In the rows, zero is written as 128.
Known rows, with every way that one mark hangs from another
(mupaf (fazib situr)): [132 141 138 164 136 157  81 128 139 124 104 124 130 133 121 107 144 109
 113 185  71 143 144 177  97]
(magak sasog): [ 74 127 168 121  71  81 123 132 160 147 132 111 186 147 113 139 130 138
 116 166 109 147 133 182 130]
(tegir (goto mupaf)): [100 116  98 102 119 174 111 133 121 175 121 201 171 115 115 136 153 145
 151 117 201 133 149 190 132]
(tegir (fazib (sasog kekaru))): [136 136 148 182 134 131 114 137 139 118 138 199 126 138 127 126 101 166
 108 111 147 149  95 119 138]
(tegir (fazib situr) (goto sasog)): [121 123 111 115  85 112 208 129 103 115 115 232  89  87 124 111 133 101
 124 166  47 140 132 186 110]
(mupaf (fazib sasog (situr kekaru))): [147 152 120 181 157 137 132 143 114 129 123  54 123 128 121 102  98 123
 112 181  55 145 152  90 134]
(situr kekaru): [114 140 118 108 110 121 159 127 111 140 124 139 188 116 124 145 112 141
 121 151 158 145 179 173 115]
(gabib (fazib situr) kekaru): [141 135 149 124 132  36  98 110 142  66  81 144 138 125 139 129 180 121
 130 150 180 118 167 134 142]
(goto sasog): [100 132 155 100  91  93 128 124 134 131 132 152 185 112 110 133 134 125
 117 156  60 156 118 212 134]
(magak (sasog fazib kekaru)): [116 134 159 122  72 108 118 134 146 156 157 110 147 148 126 157 104 149
  99  97 157 131 104  95 139]
(gabib (fazib (sasog magak) situr) kekaru): [134 121 138 125 160  19 127 102 151  49  97  69 106 133 149 133 166 127
 154 104 158  97 140  83 167]
(magak (sasog (fazib situr) kekaru)): [131 128 165 123  81 108 116 129 143 142 147  90 104 159 133 153 118 111
 103 125 136 119 110  70 125]
(gabib (fazib (sasog magak) (situr kekaru))): [135 118 111 108 180  73 184 111 122  52 116  27 113 127 148 131 126 111
 158 122 151 104 146  68 122]
(fazib sasog): [114 135 147 130 137 111  99 139 151 130 118 120 169 141 113 137 130 146
 127 164 110 156 130 148 152]
(goto mupaf): [100 123 146 103 118 162  61 131 142 174 127 149 188 143 123 133 150 141
 137 126 203 135 136 203 107]
(fazib situr): [117 123 140 110 122 121 102 129 143 126 106 142 141 136 132 141 158  99
 139 193 119 138 161 170 102]
(gabib (fazib situr)): [134 122 142 106 154  94  99 120 149  54  95 125 138 132 132 129 171 102
 136 179 155 127 143 150 102]
(fazib (sasog kekaru magak) situr): [128 110 142 148 157 119 113 119 143 110 138  97  97 150 142 147 130 112
 149 102 109 117 113  76 139]
(gabib fazib): [116 128 135 104 151  87 108 123 150  68 103 145 185 125 123 135 155 141
 127 152 180 139 130 187 109]
(fazib (sasog magak) (situr kekaru)): [121 119 114 111 145 106 183 117 114 124 132  46 106 132 144 142 108 104
 156 135 114 115 163  89 134]
(gabib fazib kekaru): [124 142 142 119 124  35 105 113 146  81  88 160 182 121 128 135 170 161
 120 122 198 129 157 165 149]
(sasog fazib magak): [111 117 119  58 117 123 142 118 135 148 120 102 147 133 131 160 127 135
 141  91 198 113 136 164  98]
(fazib sasog (situr kekaru)): [136 136 128 129 143 110 154 131 117 126 129  78 124 132 131 131 111 112
 135 182  92 139 169  87 140]
(tegir (goto sasog)): [102 122 106  94  89 103 182 131 111 132 122 202 167  85 103 132 140 131
 127 146  53 154 128 198 152]
(sasog fazib kekaru magak): [125 118 123  94 125 143 125 120 130 143 141 132 133 133 137 168 114 146
 135  43 215 106 116 119 112]
(goto mupaf (sasog fazib kekaru magak)): [123 118 143  79 104 156 108 118 123 172 180 111 143 126 135 147 111 140
 136   5 181  98  77 132 122]

Rows
[143 114 126  97 130 143 119 116 129 134 134 114  91 139 147 161 128 104
 138  78 184  97 124  91 104] => (sasog (fazib situr) kekaru magak)
[155 138 149 212 172 199  17 140 142 151 155 100 118 159 128 100 122 140
 116 110 109 126  85  82 139] => (goto (mupaf (fazib (sasog kekaru) situr)))
[138 135  75 152 135 209 142 133  87 172 125 135 124 105 130 100 124 126
 130 135 145 120 166 137 118] => (tegir (goto (mupaf (fazib (situr kekaru)))))
[119 127 132 162 164 127 111 129 149 119 115  53 103 141 129 105 127 116
 136 141  58 125 115 125 122] => (mupaf (fazib (sasog magak) situr))
[153 142 145 218 167 153  62 137 143 118 134 110 106 145 121 108 117 136
 103 145  56 144 100  77 145] => (mupaf (fazib (sasog kekaru) situr))
[132 124 105  58 117 137 196 113 101 149 117  55  98 124 151 154 113  99
 150 111 183  95 177 103  94] => (sasog (fazib (situr kekaru)) magak)
[129 134 111 165 162 129 164 127 118 124 128  28 105 125 135 108  98 121
 134 131  71 122 145  95 123] => (mupaf (fazib (sasog magak) (situr kekaru)))
[125 136 140  85  68  98 188 132 113 158 137  32 113 143 139 148  99 103
 108 161 134 120 159  78 120] => (magak (sasog (fazib (situr kekaru))))
[138 114 112  56  95 170 143 128 104 174 136 141 110 108 130 125 144  98
 141 115 123 111 113 131 131] => (tegir (goto mupaf (sasog (fazib situr))))
[143 127 151 165 152 130  83 133 148 114 137 130 113 147 128 140 131 122
 125 147  97 137 122  67 154] => (fazib (sasog kekaru) situr)
[134 132 151 148 130 114 132 134 144 109 108 149  90 145 136 114 127 116
 123 185 104 142 127 137 120] => (tegir (fazib sasog situr))
[110 147 155 146 110 169  65 138 134 168 150 123 190 119 110  89 126 148
 104 115  69 147  87 220 119] => (goto (mupaf fazib) sasog)
[119 129  99  61  89 117 189 135 104 148 127 169 146  85 108 141 126 135
 120 118  94 141 119 158 142] => (tegir (goto (sasog fazib)))
[139 144 147 208 163 196  21 142 148 162 165 119 161 152 118 101 111 177
 106  77 137 142  79 114 156] => (goto (mupaf (fazib (sasog kekaru))))
[128 136 108 177 118 187  92 134 107 164 165 203 158  96 103  97 118 160
 107  60  85 136  77 164 147] => (tegir (goto (mupaf fazib) (sasog kekaru)))
[112 118 135 147 151 112 115 123 144 120 149 123 141 143 129 151 116 155
 140  71 142 126 106 103 152] => (fazib (sasog kekaru magak))
[136 125 103 172 138 178 124 140 121 157 152 236 116 123 127 114 111 177
 132  65 201 130  94 110 155] => (tegir (fazib (sasog kekaru)) (goto mupaf))
[123 115 119 111  88 163 166 125 109 153 130 218  99 104 131 101 142 105
 140 129 107 123 117 189 110] => (tegir (fazib situr) (goto mupaf sasog))
[110 133 164  86  68  99 134 129 148 149 128  68 118 156 133 142 132 101
 117 171 118 126 135 113 117] => (magak (sasog (fazib situr)))
[130 124 100 143 132 129 182 136 123 112 107 197  78 115 132 113 132 122
 134 173 102 138 134 120 136] => (tegir (fazib sasog situr) goto)
[148 136 133  60  92 155 146 130  92 183 157  68 126 121 146 127 108  99
 123 118 141 104 132 112 109] => (goto mupaf (sasog (fazib (situr kekaru))))
[136 122 104  87  97 172 131 130 103 180 167 192 143 100 118 137 122 151
 121  39 158 120  85 115 152] => (tegir (goto mupaf (sasog fazib kekaru)))
[145 130  81 146 129 130 234 135  87 120 114 170  76 101 137 117 103 124
 132 163 115 134 168  87 140] => (tegir (fazib sasog (situr kekaru)) goto)
[157 124 148 163 182  93  82 128 148  43 122 110 117 141 139 132 146 123
 125 136 134 126 102  52 151] => (gabib (fazib (sasog kekaru) situr))
[122 122  95 124 110 141 182 135 110 125  91 242  91 107 128 122 144 116
 136 171 140 135 160 178  97] => (tegir (fazib situr) goto)
[147 121 100 178 139 144 157 135 117 109 126 226  64 116 130 122 119 130
 127 133 116 134 115  78 145] => (tegir (fazib (sasog kekaru) situr) goto)
[144 135 116 103 155  93 156 115 115  65 104 100 141 118 138 133 139 102
 131 170 169 120 170 122 108] => (gabib (fazib (situr kekaru)))
[137 109 134 144 193  83 111 114 153  39 123  83 100 143 149 140 143 113
 153  93 148 102 100  59 138] => (gabib (fazib (sasog kekaru magak) situr))
[ 87 114  92  97  86 106 238 119 105 116 122 221 119  82 125 120 123 135
 145  91  95 129 115 219 118] => (tegir fazib (goto (sasog magak)))
[141 142 143 180 156 140  77 140 148 119 113  82 118 144 118 100 126 123
 112 191  35 151 118 123 138] => (mupaf (fazib sasog situr))
[127 116 127  55 122 126 140 115 134 138 107  83  97 140 148 157 141 100
 150 122 167 105 146 130  91] => (sasog (fazib situr) magak)
[140 135  93 207 163 203  74 145 126 163 157 168 146 125 106 103 116 183
 114  68 133 136  83 101 175] => (tegir (goto (mupaf (fazib (sasog kekaru)))))
[145 147 127 177 156 188  93 136 117 162 145  45 129 141 133  91 106 129
 117 141 110 128 135  92 129] => (goto (mupaf (fazib sasog (situr kekaru))))
